In the rows, 128 means zero.
Known rows, with every step that occurs
kunazuk/lufu/pileza/bude/ruku: [111 130 125 115 124 147 156 112 136 128 107  61 165 130 144 103  80  94
 141 141 130 135 151 148  56 132 105 142 122 106 121 118 129 137  88 139
 120 135 145]
kunazuk/lufu/bude/pileza: [117 124 136 109 180 113 109 122 131 116 107 106 144 126  87 121  91  91
 143 140 124 131 123 133  69 123 124 128 120 106 152 121 114 134 106 135
 115 124 114]
basit/davo/pileza/bude: [121 138 122  95 145 105 149 106 104 124 112  94 111 121 156  87 151 112
 126 137 125 183 137 119 128 119 113 147 136 128 161 127 119 142  92 141
  82 137 101]
ranon/lufu/kunazuk: [155 124 138 110 145 160 106  94  73 101 115 183 132 128 117 119  55  98
 138 134 149 142 131 142 161 104 140 135 120 120 140 119 140 146 119 107
 130 137 138]
zonuzi/ranon: [142 123 129 128 154 132  91 118  96 122 136 138 120 127 106 116 159 137
 137 131 135 127 131 139 140 124 115 147 120 124 146 122 129 155 154 129
 127 135 144]
pileza/kufub: [173 131 132 126 145 100  88 123 106 117 114 169 133 124 105 118 150  92
 140 130 126 118 133 159 114  98 111 149 124 118 165 125 134 147 135 128
 124 140 128]
kufub/pileza/bude/ruku/lufu: [125 138 137  84 150 176 136  90 124 137 112  88 139 128 126 130 109 101
 133 143 131 139 144 156 131 138 108 138 120 117 113 121 136 127 108 128
 122 132 165]
kunazuk/lufu/bude/pileza/kufub: [149 128 138 113 169  77  96 133 133 115 104 124 142 127  92 125  89  96
 145 139 112 102 126 157  34 110 117 130 125 103 168 122 120 136 110 138
 120 123 111]
pileza/bude: [146 130 132 127 143 159 131 122 107 122 119 113 106 129 122 111 141  97
 141 134 129 140 144 131 155 135 125 147 121 119 133 126 119 148 116 127
 123 130 136]
kunazuk/lufu/pileza/bude: [106 130 128 120 134 151 142 106 129 117 112  69 143 135 153 109  70  89
 144 133 130 139 145 145  80 128 103 135 121 105 143 120 118 137 108 144
 118 138 117]
ruku/lufu/zonuzi/ranon/davo: [ 69 120 123 124 147 143 136 102 135 133 123 124 129 129 174 131 184 138
 141 129 139 139 122 130 133 105 108 166 127 118 146 115 127 139 157 105
 149 150 161]
kufub/lufu/bude/pileza: [109 121 136  98 172 144 117 124 124 110 103 111 132 117  86 135  94  97
 133 140 122 130 126 138 185 125 144 126 117 115 137 126 122 132 109 134
 132 119 132]
zonuzi/ranon/davo/basit: [117 138 124 167 140 130 118 129  80 123 132 134 115 123 138  78 194 111
 134 133 130 133 128 135  91 100 113 138 124 121 158 126 120 145 149 104
 144 131 141]
davo/ranon: [182 123 135 141 150 145  87 110 116 120 106 176 117 122 110 124 163 121
 136 132 137 163 151 137 127 124 116 139 118 120 150 128 128 134 133 145
 116 142 118]
ranon/davo: [122 131 126 119 155 152 121 124 102 117 114 159 139 124 137 105 166  89
 138 130 141 151 131 138 155  91 118 145 122 122 148 126 124 146 133 109
 132 137 136]
ruku/bude: [137 134 134 109 150 134 124 108 106 130 118 125 130 125 119 123 140  92
 137 134 133 156  76 147 140 119 132 135 122 122 146 119 131 125 114 124
 120 137 146]
kosu/davo: [146 125 112 126 168 115  93 118 102 119 122 158 139 119 124 111 162  88
 134 135 132 150 119 131 141 107 124 146 136 128 171 129 133 142 135 128
 143 137 112]
kufub/lufu: [141 117 136 108 151 164 103 101 110  96 112 150 147 116  99 119 132  96
 133 134 135 153 132 150 204 109 126 142 117 120 147 129 131 129 127 143
 128 139 129]
ranon/zonuzi: [111 132 134 112 153 110 105 115  76 120 113 143 137 123 131 107 160 107
 137 128 141 146 132 137 176 116 114 147 118 120 146 122 129 144 149 125
 126 143  99]
kosu/davo/pileza/kufub: [142 138 120 101 148  38  80 126 113 118 115 150 126 118 145  97 176  98
 131 136 120 142 123 140 124  89 115 139 140 123 193 129 137 134 125 139
 138 140  93]
ranon/davo/kosu: [109 150 118  85 148 197 108 119 119 119 104 167 131 118 141 130 161  68
 135 132 136 140 135 132  72  88 116 148 123 117 155 128 120 134 132  98
 121 136 143]
zonuzi/ranon/lufu: [144 130 130 121 148 156  99 102  73 113 137 144 133 129 130 114 134 141
 135 128 140 128 129 141 174 125 116 147 120 121 152 120 128 152 152 107
 134 133 148]
zonuzi/ranon/lufu/pileza/bude/ruku: [106 140 119 120 111 166 152 114  94 136 129  51 143 131 175 112  71 144
 135 141 133 112 151 145 148 155 112 145 123 115 107 114 133 161 119  99
 142 123 181]
basit/davo/ranon/lufu: [190 127 119 132 161 160 105  83  91 112 106 178 142 120 154 115 136 129
 128 133 139 182 145 134 125 117 104 150 134 129 177 130 130 137 120 129
  85 144  98]
ruku/lufu: [143 122 133 115 155 127 101  85 112 133 114 153 138 122 114 121 133 103
 138 132 137 151 121 136 129 110  87 135 118 124 149 120 130 129 128 128
 116 146 137]
kosu/davo/pileza/kufub/lufu: [142 130 124  89 139  63  86 111 124  95 110 158 140 113 145 109 157  96
 128 133 116 147 120 149 176  84 124 132 140 121 197 132 138 117 124 155
 148 140  93]
ruku/lufu/bude: [137 126 137 115 153 133 115  83 121 140 105 102 106 122 129 134 101  99
 140 133 129 156 118 129 120 120 100 136 122 122 148 117 119 131 123 129
 119 134 144]
basit/davo/ranon/lufu/zonuzi: [138 121 116 131 160 163 122  84 114 111  98 153 147 122 170 127 172 127
 129 132 142 183 149 126 121 119 124 172 136 121 172 126 127 139 115 124
  95 158 106]
lufu/zonuzi/ranon: [ 88 117 127 127 151 139 113 121 123 121 129 109 123 128 127 129 195 135
 138 132 137 123 133 133 142 124 137 173 123 115 142 119 127 158 150 125
 140 149 147]
lufu/zonuzi/ranon/davo/kosu: [ 52 140 114  96 143 198 128 128 142 125 118 132 118 124 168 147 202 110
 134 132 134 120 136 123  71 102 134 174 127 108 151 122 119 145 156  92
 139 142 163]
kunazuk/lufu/zonuzi/ranon: [ 94 111 130 124 152 134 113 108 138 107 127 113 142 130 131 126 173 134
 142 131 134 121 132 142  78 120 128 172 124 106 163 117 123 142 144 142
 134 151 130]
kunazuk/lufu/zonuzi/ranon/davo: [ 72 119 125 123 153 148 128 118 138 105 124 118 151 133 169 122 188 126
 144 130 139 132 133 136  79 102 126 172 128 106 162 117 124 144 151 120
 142 148 134]
bude/ruku/lufu/pileza/kufub: [123 132 121 113 119  79 118  99 127 150 103 121 169 122 138 121  86 104
 138 136 130 119 132 172  76  99  69 131 127 115 140 116 147 133 112 121
 124 142 162]
bude/pileza/kufub/lufu/kunazuk: [159 115 135 104 149 113 103 133 116  91 111 214 143 122  62 137  52  95
 135 142 125  96 125 167 152  97 149 118 123 112 148 125 145 135 116 131
 134 131 130]
kunazuk/lufu/bude: [140 125 142 114 161 134 111  99 127 114 106 100 124 126 121 121 100  93
 145 133 126 151 129 135  78 116 119 143 121 111 165 121 117 136 115 144
 118 132 118]
kosu/davo/pileza/lufu/zonuzi: [ 68 122 117 101 149  10 119 155 138 127 103 114 159 121 172 107 191  92
 129 135 129 186 122 120 192  96 114 162 138 119 177 127 132 136 110 139
 152 161 104]
kunazuk/lufu/zonuzi: [ 98 114 131 114 161 140 116 104 145 104 105 124 159 127 119 113 169  93
 144 132 139 147 130 137  84 106 129 167 123 104 163 121 125 132 116 142
 127 159 115]
bude/ruku/lufu: [143 120 125 107 144 117 118  90 117 144 111 141 159 118 106 121 142 105
 136 140 138 151 132 140 111 114  93 140 118 122 128 118 140 136 110 123
 114 142 161]

Rows
[100 114 127 134 142  79 119 161 129 129 124 119 145 130 141 129 173 135
 137 132 132 142 130 144 176 120 109 175 123 117 145 120 130 161 149 127
 143 155 149]	pileza/lufu/zonuzi/ranon
[101 140 124 122 134 160 147 120 111 130 114  71 123 132 148 116  85  89
 138 132 131 136 144 137 148 132 111 138 122 116 130 123 120 151 112 126
 128 134 140]	lufu/pileza/bude
[ 92 120 131  96 151 109 131 124 146 109 102 141 157 124 109 151 143  90
 138 137 118 109  71 172 152 112 160 148 128 107 150 120 136 116 101 124
 143 143 143]	ruku/bude/pileza/kufub/lufu/zonuzi
[140 112 133 115 158  56 118 173 106 119 113 193 154 131  74 127  54  94
 134 147 136 138 126 149 164 105 115 120 121 118 133 122 139 151 108 122
 127 139 134]	bude/pileza/lufu/kunazuk
[124 140 108  91 164 171 107  98 111 121 105 168 136 110 124 128 148  80
 123 139 131 160 129 134  27  97 105 153 135 126 176 132 124 140 118 117
  71 142 123]	basit/davo/kosu
[152 124 136 121 144 157 108 102  75 104 136 170 116 131 126 116  60 139
 140 135 145 125 129 139 163 118 138 138 121 121 146 116 140 155 147 104
 138 132 154]	zonuzi/ranon/lufu/kunazuk
[173 121 134 115 138 128  91 108 116  95 110 174 142 122 107 126 128  94
 134 129 122 121 133 170 173 100 119 139 122 119 165 128 134 132 135 141
 131 140 128]	pileza/kufub/lufu
[143 137 140 110 155 163 114  96  91 117 107 103 117 122 144 121  95 100
 139 131 133 148 123 127 164 124 128 139 119 120 146 119 120 146 118 106
 131 125 140]	ranon/lufu/bude
[130 141 136  88 153 190 129 117 112 123 114  85 136 128 120 119 129 102
 133 146 130 132 152 162 145 140 139 142 118 115 111 126 134 146 109 124
 128 128 155]	kufub/pileza/bude/ruku
[178 133 125 131 163 161 118  82 102 119  95 129 112 119 173 128  99 128
 129 135 128 189 147 121 112 129 119 144 133 126 173 127 117 137 118 126
  88 130 110]	basit/davo/ranon/lufu/bude
[155 133 136 133 145 115  99 110  91 122 104 164 118 123 138 124 170 130
 139 130 139 164 156 133 152 130 116 139 119 117 147 127 127 131 154 143
 121 141  87]	davo/ranon/zonuzi
[ 96 116 125 112 128 144 155  96 150 149 102  79 139 125 145 133 166 102
 138 142 134 140 144 128 107 141 123 171 123 110 109 115 133 135  93 116
 135 146 165]	pileza/bude/ruku/lufu/zonuzi
[ 99 124 130 111 156 163 114  96 105 109 107 127 152 125 141 116 167  99
 136 129 146 141 132 132 172 114 137 166 118 115 143 120 127 147 118 103
 141 153 134]	ranon/lufu/zonuzi
[ 90 117 123 125 122 141 155 107 143 152 123  67 119 129 152 142 169 147
 138 140 130 125 144 125 108 154 118 171 126 109 109 115 136 143 122 115
 138 140 182]	pileza/bude/ruku/lufu/zonuzi/ranon
[ 68 122 136 102 131  34 122 157 131 131 121  95 138 129 156 111 186 149
 130 131 130 161 130 137 192 114 108 168 124 117 152 120 128 153 130 138
 136 156 143]	davo/pileza/lufu/zonuzi/ranon
[133 119 135 108 153  51 138 166 112 130 113 169 149 132  95 139  38  90
 136 145 131 151  69 157 161 113 131 115 124 119 134 116 143 133  95 118
 122 135 154]	ruku/bude/pileza/lufu/kunazuk
[149 112 140 108 144 168 114 100 107  88 112 181 129 121  94 126  58  92
 136 138 141 146 132 147 198 102 147 131 118 121 139 125 141 133 122 142
 129 139 137]	kufub/lufu/kunazuk
[ 35 122 132  85 130 135 137 113 139 100 116 102 130 122 182 113 200 143
 132 131 134 152 127 130 217  97 139 160 125 112 152 122 126 130 138 131
 153 148 143]	kufub/lufu/zonuzi/ranon/davo/pileza
[ 84 108 130 117 144 169 117 110 134  99 124 117 132 123 127 136 174 137
 135 132 134 129 130 146 186 125 148 168 122 115 143 122 130 139 150 137
 146 147 145]	kufub/lufu/zonuzi/ranon
[124 140 127 156 145 135 125 122  83 120 111 150 133 120 130  68 191  71
 134 133 133 149 131 132  87  85 117 133 121 120 153 128 117 134 120 104
 135 137 127]	ranon/davo/basit
[ 41 135 129 101 123 132 154 133 129 125 122  55  91 134 202 104 210 140
 137 132 130 148 140 111 167 124 139 168 128 107 138 118 118 150 129 115
 148 139 142]	lufu/zonuzi/ranon/davo/pileza/bude
[178 122 116 145 159 122  80 116 118 120 111 181 125 118 135 133 176 109
 134 136 132 164 144 120 125 121 123 140 136 124 177 133 132 131 140 145
 133 137  96]	kosu/davo/ranon
[119 140 144  86 155 105 129 148 127 133 101  80 159 122 128 136  81  96
 131 144 125 157 136 171 169 124 114 140 119 119 128 122 133 148 114 131
 135 129 159]	kufub/pileza/lufu/bude/ruku
[ 77 119 128 107 163  54 148 168 138 140 106 118 173 130 115 138 144  91
 137 140 128 151  71 151 162 123 129 147 125 113 133 119 130 133  94 117
 135 151 149]	ruku/bude/pileza/lufu/zonuzi
[115 134 121  93 142   4 123 158 132 148 103  77 148 117 170 110 126 101
 126 148 116 185 129 123 163 114 110 141 137 123 157 123 134 140  94 135
 141 131 131]	kosu/davo/pileza/lufu/bude/ruku
[105 133 126 118 130 150 147  93 119 144 110  74 126 131 158 124  68  99
 140 132 133 142 135 134 133 131  79 129 122 119 128 118 124 132 112 126
 122 139 145]	ruku/lufu/pileza/bude
[113 131 130 104 170 110 123 128 106 134 118 137 146 124  88 126 129  96
 136 136 132 135  71 148 129 124 137 123 121 120 134 119 132 125 102 118
 118 131 145]	ruku/bude/pileza
[132 132 133 113 147 130 124 117 118 140 106  83 126 117 115 119 125 102
 134 143 128 144 138 132 117 126 134 145 119 118 121 121 129 151 105 121
 130 123 154]	lufu/bude/ruku
[138 128 126  84 139  73 112  97 116  96 104 155 143 115 141  97 143 108
 126 135 118 163 127 162 153  82 105 143 138 124 195 131 134 125 110 154
  92 147  99]	basit/davo/pileza/kufub/lufu
[111 129 134 109 174 118 114 135 112 132 110 109 123 121  82 127 111 101
 136 140 126 131 124 128 128 129 133 129 118 116 133 124 117 147 106 119
 126 120 129]	lufu/bude/pileza
[141 127 133 100 153 103 115 120 122 110 111 163 152 121  91 138 105  92
 135 137 115 111  72 178 152 111 138 121 125 114 152 123 136 111 108 131
 125 129 142]	ruku/bude/pileza/kufub/lufu
[ 67 113 124 115 144 178 136 119 135  98 121 122 136 123 165 132 185 128
 138 129 137 135 134 139 200 105 144 170 124 114 146 121 124 138 157 117
 160 145 158]	kufub/lufu/zonuzi/ranon/davo
[145 127 132 118 140  74 134 156 121 147  99  97 150 120 130 125 103  97
 133 142 123 161 139 143 161 123 106 150 121 120 129 122 129 158 103 121
 125 130 162]	pileza/lufu/bude/ruku
[129 140 147  94 167 118 109 146 119 123 105  85 140 130 134 136  77  92
 136 134 125 163 127 164 196 117 110 138 121 121 151 126 121 149 130 137
 131 133 136]	kufub/pileza/lufu/bude
[113 132 134 115 170 136 108 126  91 123 128  98 120 129 113 133  86 144
 135 135 127 110 122 128 152 144 132 134 120 116 134 118 118 158 134  98
 138 112 144]	zonuzi/ranon/lufu/bude/pileza
[148 127 126 120 134 150 140 125 112 135 114  98 130 123 117 114 148  99
 136 143 130 138 154 139 128 140 129 150 121 116 115 123 130 149  98 119
 126 129 153]	pileza/bude/ruku
[ 94 128 127 113 144 123 116  86 116 139 109 113 154 125 137 117  80 102
 138 128 142 151 121 146 131 105  72 126 120 122 140 117 132 124 125 131
 121 149 144]	ruku/lufu/pileza
[160 129 135 110 132 120 121 114 137 116  97 112 135 115 121 134 102  97
 134 140 114 120 138 164 140 113 136 147 125 113 141 123 136 136 113 133
 142 121 154]	pileza/kufub/lufu/bude/ruku
[163 115 137 124 140  78 119 152 105 118 112 184 141 129 111 129  59  89
 136 141 138 159 132 150 172  98 115 137 121 124 145 121 137 153 122 129
 125 145 140]	pileza/lufu/kunazuk
[155 120 132 117 121 141 150 100 120 139 112 130 116 128 121 134  56 101
 140 148 135 143 143 134 112 131 121 132 123 116 108 115 144 138  97 118
 122 131 170]	pileza/bude/ruku/lufu/kunazuk
[141 138 133 118 160 105  97 136  94 123 125 120 118 130 121 136  86 140
 139 133 114  84 125 147 128 130 126 135 127 114 155 118 124 161 140  97
 141 111 148]	zonuzi/ranon/lufu/bude/pileza/kufub
[104 146 117  99 143 189 110 127 113 124 126 158 115 121 148 138 166 110
 131 133 133 123 135 131  75 100 114 151 125 118 157 127 120 145 160  97
 125 129 161]	zonuzi/ranon/davo/kosu
[ 96 142 136  85 126  37 148 161 128 148  95  71 146 120 180  95 125 103
 130 141 124 187 134 130 174  97 104 140 124 115 136 121 124 142  94 115
 135 131 156]	ranon/davo/pileza/lufu/bude/ruku
[122 115 132 110 139 136 109 113 140  94 101 149 146 122 124 135 167  91
 137 129 125 121 133 163 178 100 139 165 126 110 159 126 136 137 128 137
 147 154 129]	pileza/kufub/lufu/zonuzi
[138 136 135 102 146 154 120 102  99 129 105  87 139 117 137 117 101 105
 135 139 135 146 137 128 150 131 134 147 118 116 121 117 128 147 103 102
 135 124 159]	ranon/lufu/bude/ruku
[179 123 117 137 162 136 109 100 109 121 106 176 127 121 131 119 165 122
 129 137 134 186 147 137  96 114 107 145 134 129 176 134 127 138 126 148
  74 146 101]	basit/davo/ranon
